In the rows, 128 means zero.
Known rows, with every way that one mark hangs from another
Q_649[Q_526]: [159 105 104 127 138 118  96 120  86 106 148 125 127 152 133 126 131 146
 109  99 142 109 120 141]
Q_879[Q_783[Q_884]]: [158 125 123 119 135 112  82 115  70  98 191 109 135 177 142 119 136 127
 115  90 114 114 131 136]
Q_208[Q_879]: [151 112 111 141 147 144 122 131  96 115 168 129 147 173 146 116 133 124
 118 100  96 119 127 147]
Q_526[Q_378[Q_783[Q_63[Q_208] Q_879 Q_884]]]: [181 130  96 128 161 100 102 116  67 115 179 128  98 194 146 131 113 112
 115  81 109 132 128 145]
Q_378[Q_526 Q_783[Q_63 Q_879 Q_884[Q_859]]]: [170 133  98 132 150  93  79 117  54 105 195 144 107 204 135 132 131 109
 127  70 125 132 127 159]
Q_378[Q_783]: [141 109 122 113 168 130 117 123  80 105 160 116 118 169 142 122 147 103
 104 108 111 121 128 141]
Q_526[Q_378[Q_783[Q_63 Q_879]]]: [170 120  91 125 157 110 110 119  73 110 163 119  96 179 141 135 117 108
 106  89 115 126 124 142]
Q_649[Q_526[Q_378[Q_783[Q_63[Q_208] Q_884]]]]: [181 119 101 127 151  96  92 113  78 115 155 134 104 182 136 137 117 140
 117  90 141 126 122 144]
Q_952[Q_649[Q_526]]: [171 103 104 127 142 113  88 125  71 101 129 129 128 152 134 126 129 160
 113  97 164 107 112 134]
Q_879[Q_783[Q_63[Q_208] Q_884]]: [177 126 114 127 140  95  81 111  62  91 209 123 126 202 143 118 124 126
 127  75  98 117 132 132]
Q_526[Q_378[Q_783[Q_63[Q_208] Q_879 Q_884[Q_859]]]]: [178 132  97 126 161 103  93 115  63 118 180 139  96 197 147 134 113 116
 115  84 110 135 129 145]
Q_884[Q_859]: [138 115 113 120 148 140  85 124  76 114 163 151 128 157 144 128 140 136
 104 113 117 117 128 144]
Q_783[Q_63 Q_879 Q_884[Q_859]]: [176 136  94 141 149 103  63 120  39 107 224 157 119 206 151 117 113 117
 121  54  97 126 140 143]
Q_884[Q_783[Q_63 Q_879] Q_859]: [164  89  96 125 146 124  51 123  43 108 212 153 122 205 142 134 121 130
 106 100 104 108 135 128]
Q_63[Q_208[Q_879] Q_783[Q_884[Q_859]]]: [169 122 122 133 161 107  80 123  85 104 202 166 139 218 158 110 117 144
 144  90  78 138 139 127]
Q_952[Q_649[Q_526[Q_378]]]: [178 108  97 127 140 107  88 123  73 107 121 128 119 152 133 134 121 163
 112  98 170 111 110 136]
Q_783[Q_63 Q_884[Q_859]]: [166 136 113 135 154 104  68 120  55 112 205 160 124 192 149 125 130 121
 121  78 108 122 143 147]
Q_952[Q_649[Q_526[Q_378[Q_783[Q_63[Q_208[Q_879]]]]]]]: [189 108  98 131 151 103  94 121  71 107 133 138 114 182 136 133 115 157
 123  90 154 122 112 134]
Q_952[Q_649[Q_526[Q_378[Q_783]]]]: [177 107 102 122 147 107  90 122  72 107 121 127 114 159 133 135 124 156
 111  99 169 116 111 135]
Q_465[Q_783]: [152 100 116 124 134 131  91 107  80 103 178 117 137 150 138 127 126 121
 100  97 119  96 137 129]
Q_649[Q_526[Q_378[Q_783]]]: [167 111 101 121 146 110  99 116  87 115 137 123 107 162 132 140 124 140
 107 103 149 121 118 143]
Q_884[Q_783]: [154  84 114 121 145 128  84 126  71 110 184 117 137 173 139 127 139 128
 102 121 114  95 131 133]

Rows
[170 117 101 135 154 100 116 119  81 101 170 134 112 196 131 132 136 112
 132  89 114 126 119 156] => Q_378[Q_526 Q_783[Q_63[Q_208[Q_879]]]]
[164 131 103 120 157 115  94 118  69 123 167 130 102 180 146 135 121 117
 107  94 120 133 128 148] => Q_526[Q_378[Q_783[Q_879 Q_884[Q_859]]]]
[173 117 104 133 136 111  57 104  48 104 223 143 128 191 145 126 107 117
 111  62 108 110 147 129] => Q_465[Q_783[Q_63 Q_879 Q_884[Q_859]]]
[170 130 106 124 160 103 102 117  74 117 166 125 101 181 143 137 125 110
 110  93 121 128 131 148] => Q_526[Q_378[Q_783[Q_63 Q_884]]]
[173 133 111 135 156  93  89 116  68 113 188 155 114 213 138 134 135 118
 138  83 117 136 128 161] => Q_378[Q_526 Q_783[Q_63[Q_208[Q_879]] Q_884[Q_859]]]
[170 101  95 134 134 118  84 106  61  92 204 122 127 174 138 123 108 111
 105  68 105 100 138 124] => Q_465[Q_783[Q_63 Q_879]]
[170 112 105 123 138 106  95 113  70  84 191 117 122 189 138 121 125 125
 120  84  97 112 125 127] => Q_879[Q_783[Q_63[Q_208]]]
[187 136  91 143 154  97  66 118  39 107 231 167 118 221 155 112 105 125
 131  52  84 130 137 141] => Q_783[Q_63[Q_208] Q_879 Q_884[Q_859]]
[170 127 109 124 174 107  86 116  48 107 210 149 108 219 152 118 123 104
 122  71  90 136 136 139] => Q_378[Q_783[Q_63[Q_208] Q_879 Q_884[Q_859]]]
[157  89 110 121 149 124  55 123  53 111 198 154 124 196 140 140 133 133
 105 116 111 105 138 131] => Q_884[Q_783[Q_63] Q_859]
[170 111  95 123 145 110  97 116  81 113 143 122 106 166 133 136 118 138
 107  95 146 122 117 142] => Q_649[Q_526[Q_378[Q_783[Q_879]]]]
[156 121 110 124 150 106  63 125  67  93 201 144 128 190 151 112 121 128
 121  81 102 126 140 125] => Q_63[Q_783[Q_879 Q_884[Q_859]]]
[165 127 117 122 138 104  66 113  57  96 205 131 125 195 142 126 129 126
 119  81 109 119 136 134] => Q_879[Q_783[Q_63 Q_884[Q_859]]]
[167 123 116 140 141 122 100 122  79 106 199 126 144 203 146 118 126 122
 128  80  92 125 133 140] => Q_208[Q_879[Q_783[Q_63 Q_884]]]
[152 132 119 122 150 105  87 118  73 116 168 139 118 180 135 135 149 119
 122 100 139 129 126 164] => Q_378[Q_526 Q_783[Q_884[Q_859]]]
[185 116 101 138 139 103  73 102  53 100 226 135 129 197 146 118 102 116
 119  56  97 108 144 127] => Q_465[Q_783[Q_63[Q_208] Q_879 Q_884]]
[144 125 132 113 171 124  90 120  67 117 179 138 119 185 149 124 147 109
 110 102 113 130 137 146] => Q_378[Q_783[Q_884[Q_859]]]
